Known rows, with every step that occurs:
guna gonup: [  9  50  19  20  34 -18  18  -4 -35   0  -3   7  19  38  34  16 -19 -26
  19  25   4   3  42 -14  -7  14 -14   5  40 -42]
gonup ponug gafe guna buba somo: [ -3 -67  -8 -20  -6 -17  32 -13 -31  -6   4   9 -27  22  76  11  -3 -32
  31  29  17  37 -18 -11   0  -9 -45  69  34 -42]
buba fogi nabir: [ -1 -37  -4 -30   4 -49   9   1 -30 -20   3 -13   4  -1 -33  23 -15   7
 -20  19  -2   1   3 -44 -14   4  53  -6  -5  12]
ponug gonup gafe: [ 15  -2  19  14  -7 -17  45  -7 -37  18  -2 -29  28  35  30  62  -8  -3
  27  42   9 -30  26 -17 -13  41 -22   6  10 -38]
gonup fogi nabir daza buba: [-30 -43  21 -16 -25  -3 -20   1 -13 -30   0 -40  -4  14 -16  -3 -18  35
 -20  73  -2  15  -2 -25  -2  12  39 -26 -10  40]
buba ponug gonup fogi nabir daza: [-87 -39 -10  15 -31 -22  -1  -4 -33   2  -7   1  -9  23 -34  26 -16   2
  16  45 -14  -1   4 -19 -22   7  34  -6 -31  15]
gonup daza: [-62 -20   8  17  23 -16  16   7 -19 -20  -9 -40   3   6  -7  -2  -8 -45
 -10  28  15   2   7 -10 -37  12 -20 -38   7  -1]
guna gonup fogi buba ponug gafe: [ 32  -7  10   5 -11 -15  10  -5 -42   0   1  -7  30  23  22  27 -12   4
  25  36   2  18  25 -17   5   5   7  22   6 -26]
daza buba fogi nabir: [ 16  22   2 -32 -12   3 -17  -1 -19 -14   1 -35  -5  10 -31   9 -14  38
 -16  -2  -2  20  27 -33  -2 -10  56   4 -29  21]
ponug gafe guna gonup: [ 43  -2  12   5  17 -27  21  -2 -47  -7  -7  29  29  41  92  38  -9  -5
  20  41  -7 -19   2 -25   7   5 -86  19  64 -59]
tefi buba ponug: [-48  20 -24  -4   8  -4   7  -9 -26  -3 -12 -13 -14  25   1  28   6 -46
  23 -47  -5   5  22 -11 -23  -5   8  20 -35 -24]
tefi buba fogi nabir daza: [-52 -31  -7 -50  -8 -13 -14 -16 -14 -18  -6 -14  -2  26 -21  27   3   7
  -9 -12   2   0  18 -41 -22  12  55 -12 -48  27]
fogi nabir daza buba ponug gafe guna: [-71  12  -7  -5 -17 -10 -41  -3 -15 -17  -6  14 -11  50   9   2 -21  10
 -12  40 -16  18 -18 -31  16 -25  -3  11 -31  32]
gafe guna buba fogi nabir daza: [-13 -34  -6 -44   6  -9  13  -7 -16 -57  -1   8   3  37  37  27 -19  25
 -27  29  -7   6   5 -60   9 -40 -29 -52   2   5]
guna buba ponug gonup: [-40  34 -18   2   2   6  23  -6 -31   4   0 -33   9  37  15  42  -3 -16
  20 -29  -5  22  47 -17   1 -23  20 -20 -12 -34]
gafe ponug gonup buba: [-31   9 -11  30 -20  11  26 -12 -30   8   7   0 -19  27  72  41 -14  -3
  12   3 -10 -14  40 -13 -10  13 -30  19  -3 -10]
ponug gonup buba: [  5   8  14  23  -4  24  25  -5 -29  25   7 -33  24  19  45  37  -8   7
  13  -6   8 -22  47 -32 -10  26 -14 -24   7  -3]
guna gonup daza buba ponug gafe: [-34  47   5  14  11   8 -15  -7 -30  10 -10  -5  15  39   0   2 -16 -26
  22  19  12  14  43   7 -19   4  -5  22 -18 -14]
gafe guna gonup fogi: [ 50 -25  19   1  14 -11  29   0 -36 -44  -6  21  12  24  70  17 -33  12
   2  72  -5 -23  16 -36  -2  -3 -86 -13  51 -39]
nabir fogi buba ponug gonup: [-28 -25 -10 -10 -34 -17  20 -11 -30  -7   5  -2  16  31 -41  52   4  34
  12 -12 -13  38   4 -50 -16  -6  41 -22 -13   3]
gonup gafe: [ 35  -8  13   3  25 -37  45  -3 -30  -9  -2 -26  15  25  11  49  -2 -43
  16  43  14 -12   1  -8  -5  26 -27  17  15 -39]
fogi buba ponug gonup: [-32  29 -15  25 -24  -3  14  -1 -29   8  -1 -25   9  24   8  30  -7  -3
  15 -23  -9  29  17 -37   3 -26  10   8 -37 -10]
ponug gonup: [-20  12  15  25  -6  -7  29  -1 -36  16  -4 -24  17  28  36  38  -8   9
  20  16  -4 -18  33 -26 -19  26 -11 -21  28 -30]
buba ponug gafe: [-32  -7 -22  19  11 -43  13   2 -46  13  -8  12  -2  19  -3  38   9 -50
  32  -9 -12  11 -12   1 -12  -5  -1  36  12 -42]
gonup ponug gafe guna: [-11 -63   0   4   4 -26  37  -1 -41  -9  -3  18 -28  24  68  14   1 -47
  30  46   7  19 -35 -15 -13  10 -73  62  31 -34]
gafe guna buba tefi: [ 28  -9  -5 -18  23   0  34   3 -22 -40   1  -7 -24  47  51  17 -27  -9
  -1   4   0  -3  18 -47  32 -47 -86 -38  22 -34]
ponug gonup fogi nabir: [ -5 -42  21   7 -37 -13  17   3 -36   2   2 -46  21   9  22  28 -24  42
   0  65  -5 -23  23 -32 -10  34  14 -21  11   2]
daza buba tefi: [ 16  37   7  -4   4  17  -5   3 -17   4   0 -33 -48  42 -29  -3 -19  -2
  17 -18   6  15  33 -17  19 -17  -5   1 -17  -6]
daza buba: [ 12  61  12   4   6  22  -4   2 -18  -6  -4 -42  -6  25  12   6  -5   9
   3 -10  -1  22  30 -13  -1  -6   3  -2   6 -14]
ponug gonup gafe guna buba fogi: [ 44 -32   7 -26 -13  -6  55 -13 -36  -9  -1 -17  30  37  46  77 -12  28
  14  41   6 -34  32 -41  -5  10 -43 -14  -2 -35]
gafe ponug: [-42  13 -15  25   4 -27  26  -3 -30 -22  -1  10 -38  25  52  26 -11 -31
   4  12 -17   8  10  -2 -13  -1 -29  27  21 -32]
daza buba ponug gafe: [ -8  47 -12   6  -6   7 -13   0 -32  12  -8 -16  -9  26  -6  22   4  -9
  25 -26  -9  27  14   2  -1 -15  11  39 -16 -23]
ponug gafe: [ 13 -13   8   8  12 -37  19   4 -43  12  -4 -14  22  22  45  40  13 -21
  21  12  -2  -2  -7  -9  -5  23 -19  13  55 -46]
fogi nabir daza buba: [-72  36  10  -2  -7  -3 -39  -3  -5 -15  -2 -19 -10  45  -8 -10 -20  12
 -21  37  -5  26   2 -31  11  -5  34 -14 -24  42]

Rows:
[  6 -43 -10 -21 -36 -21  36 -14 -30 -23   4  12  20  38 -19  67  -3  35
  11  16 -10  19  -9 -57  -8 -11  -8  -7 -20  -6]
nabir fogi buba ponug gonup gafe guna
[-70  19  -8  13   4  15 -12   4 -14 -13 -12 -40 -15  11 -40 -10 -10 -34
  -2   0  10  23  19   1 -32 -14   4 -10 -47  13]
gonup daza buba ponug
[ 23 -45   2 -47   7 -26  30 -14 -17 -47   1  -4  16  44  22  52 -16   2
 -13  63  10 -10  -5 -44  13 -12 -36 -13 -19  -4]
gonup gafe guna buba fogi nabir daza
[-97  33  -4   6   2  13 -28 -10  -9  -9 -13  11 -28  50 -37   7   4 -10
  13   1  -9  36   5  -9 -18 -15  28 -15 -30  17]
nabir daza buba ponug
[ 10  -5  -5  10   7 -39  47 -10 -30 -17   0  -3 -17  32  37  55  -8 -47
  15  46   1  -9   2   5  -5  18 -40  50   3 -40]
gonup gafe ponug
[-52 -51  -2 -33   1 -44  -7  -6 -20 -24  -1   6  -5  16 -48  21  -8  12
 -19  35  -3   9  -6 -45 -21   5  63 -26 -16  35]
buba fogi nabir daza
[ -8   0 -19  16  15 -35  14  -2 -49  -2 -10  47   4  35  36  37 -10 -37
  31  14 -16  -3  -5 -12  -3 -18 -54  42  20 -51]
buba ponug gafe guna gonup
[ 12   8   1   4   0 -12  16   5 -18  -4   6 -37 -26  35  -8   4 -17 -16
   7 -18   8  27  11 -45  32 -30 -14  -9 -20  -4]
fogi buba tefi
[-34  11 -17  -5 -12   0  20 -16 -31  15 -11 -19   3  37   8  55   3 -30
  38 -25   2 -17  34 -10 -22  16   1  32 -53 -28]
tefi buba ponug gonup gafe
[ -2 -48  -3 -40  -5 -26   4  -7 -31 -26  -2   8  24  41  57  43   0  23
  -8  33  -7   1 -11 -44  14 -15 -29 -17  21  -9]
ponug gafe guna buba fogi nabir daza
[-69  14  10  -6   4  14 -22  -8  -5  -4  -7  -2 -48  65 -44  -2  -6  -1
  15   9   4  26  13 -20   1 -10  11 -31 -22  23]
nabir daza buba tefi
[ 61 -22   8  -1  16 -11  18  -4 -41   6   3  29   9  47  74  31 -19 -13
  25  24   6 -27  13 -31  25  -1 -92  18  37 -36]
ponug gafe guna gonup buba tefi
[-49  -5  10  -7 -34  16  -7  -3 -21   6  -4 -52  15  17 -17  13 -21  39
  -9  29   9  -9  41 -30 -30  15  29 -26 -44  32]
ponug gonup daza buba fogi nabir
[  9 -26   6  -6 -17   9  15  -7 -29  19  12 -28  26   8  12  41 -16  30
  -2   2   8 -24  43 -49 -10  24  28 -20 -20  25]
ponug gonup buba fogi nabir
[-20  62 -12  12   2  15 -10   1 -23  -3  -8 -19 -22  24 -22   9  -7 -12
  15 -27  -9  30  23  -4  -6 -25  17  22 -25 -13]
daza buba ponug
[-83   6 -19   1 -13  11   4 -12 -26   9 -15 -26  -5  27  -1  29   1 -30
  24 -33   2 -10  37 -11 -39   9   6   3 -58  -8]
tefi buba ponug gonup daza
[-11 -46   0 -26   9  -2  -7  -9 -12 -10  12  -9   7   6 -24  20  -8   1
 -22   3  13   2  16 -49  -8   7  44 -28 -31  55]
gonup buba fogi nabir daza
[ 40  -9  -9 -15  21 -19  49  -7 -28 -36  -2  -6  10  39  40  55 -13 -36
  10  33   5  -9   2 -23  13 -24 -72  11  -4 -47]
gonup gafe guna buba ponug
[-14  25  -3   8 -31  29  -5  -2 -30   7  -6 -32 -12  19 -19  22 -11  26
  23  -1 -10  13  36  -8 -13  -4  26  11 -32  -6]
daza buba ponug gonup fogi
[-60  -2   9 -27  -1  10 -20 -13  -9 -18 -10   2 -16  38 -42  17   9  24
   1  10   0  28  11 -26 -27   0  47 -36 -18  26]
nabir daza buba fogi
[  9 -46  -1   2 -22 -13  19   5 -28 -26   0 -41   2  -8 -14  18  -5   4
   2  22  -3  28  -2 -27  -5 -13  18  -8 -15  -2]
gonup fogi buba ponug
[ 11 -48  -1 -34 -27 -27  17 -17 -14 -15  12  -7  12  14 -24  32   0  45
   1  -7   3  51  -1 -45  -8  -9  53 -12  26  -4]
nabir fogi buba somo
[ 36 -16   1 -15  11 -14  27   0 -39 -18  -3  -9  28  36  96  45   3   0
   7  14  -6  -4  -1 -29  19 -14 -75  -9  56 -53]
ponug gafe guna buba
[-29 -49   3   9   5 -30  31  -2 -41  10   0  -4 -24  19  37  14  11 -59
  38  32  12  32 -23   0 -20  28 -21  64  26 -30]
gonup ponug gafe
[-20  33  15 -11   5   5 -19  -6 -20 -10  -3 -20  16  27 -18  -8 -31   5
  -8  38  17  11  51 -19 -18   6  26  -1 -33  19]
guna gonup daza buba fogi nabir
[ 15 -36  22   8 -42   8  29   0 -34   2   2 -56  27   9  33  37  -9  50
   8  36  -1  -4  28 -39  -8  22   3 -32   4  -8]
ponug gonup fogi buba
[-65  -5 -14   5 -40   8  12 -13 -27  -7  -5 -10 -30  22  18  31 -15  19
   3  20  -7  -4  40  -7 -38   8  -1  11 -35   4]
gafe ponug gonup daza buba fogi
[ 38 -28  -3 -20   9 -17  27   0 -38 -11   0  -3   1  47  71  38  -6  -7
  15   9  -1  -8   1 -31  30 -22 -78  -7  42 -48]
ponug gafe guna buba tefi
[-19  26 -16  -5   2   0  33 -10 -32   5   1 -37  16  41  12  56  -3 -25
  25 -12   3  13  43 -13   5 -15  12  -4 -23 -38]
guna buba ponug gonup gafe
[-81  23   1   4 -15  14 -15 -17 -13   5 -12   4 -14  59 -33  33   2   0
  25  21  -1  17  14  -7 -17   2  21  -1 -47  13]
nabir daza buba ponug gonup gafe
[ 65 -33  16  -5 -10 -15  20  -2 -44 -16  -3   7  38  29  92  36  -9  23
  11  52  -4  -8  -1 -36  16   0 -76  14  46 -42]
ponug gafe guna gonup fogi buba
[ -2   7 -20  -5  21  -3  30   1 -27 -45  -5   5  -5  33  56  27 -17 -19
  -3  -2 -13   8   9 -37  12 -53 -68 -20  14 -40]
gafe guna buba ponug
[  6  43  -8   7 -20  22   8  -6 -28   0  -8  -9  -8  39   9  38 -17  12
  23   5  -8  -2  26 -15  -1 -18 -31  33 -39 -21]
daza buba ponug gonup gafe guna
[-50 -14 -16 -11 -33   2  -2 -10 -30   5  -7 -31  -1  20   2  31 -10   1
  17 -11  -7 -12  31 -20 -17  11  28  16 -56   1]
tefi buba ponug gonup fogi nabir
[-91  -6 -17  32  -5 -14  15  -1 -35  10 -12 -10  -5  18 -25  24 -11 -37
  22   7  -2  -4  18  -8 -40   0   1  -8 -29 -10]
buba ponug gonup daza
[  6 -42   2 -26 -17 -26  24  -6 -21 -16  11 -11 -12  40 -54  31  -4  24
   6 -10   0  37   0 -56   6 -10  22 -36   1   8]
nabir fogi buba tefi
[ 12  56  -9   4  -3  14 -13  -4 -35   2 -10  15  -3  42  27  21 -12   2
  26  -5 -12  15  22  -7   7 -26 -30  46 -10 -32]
daza buba ponug gafe guna gonup
[-34 -16 -19  17  13 -32  10  -1 -44  -7 -13  37   4  30  22  26 -12 -47
  23  24  -7  -4  -6  -7 -15 -15 -57  29   4 -36]
buba ponug gafe guna gonup daza
[-37   0   5  -8  -7  15 -15  -6  -2  -8  -5 -48 -12   1 -14 -19 -17  -3
  -6   8  26  26  26   1 -27  -8  16  -3 -13   7]
gonup daza buba somo
[-10 -51  -3  -8   4 -12  38  -4 -38 -13   1   1 -21  31  78  18   2 -42
  27  33  10  29 -19 -16  -2  -4 -64  48  27 -37]
gonup ponug gafe guna buba
[-94  35  -5   3  -9  -8 -43  -3  -8 -12  -4  -6 -19  44 -29  -9 -21  -3
 -14  26 -11  32  -2 -24   7 -18  43   0 -44  42]
fogi nabir daza buba ponug
[ 61  -9   7 -19  23 -15  53  -6 -25 -39   0 -21  19  39  63  55 -12 -21
   2  43  11 -14   6 -28  18 -10 -80  -4  15 -48]
gonup gafe guna buba
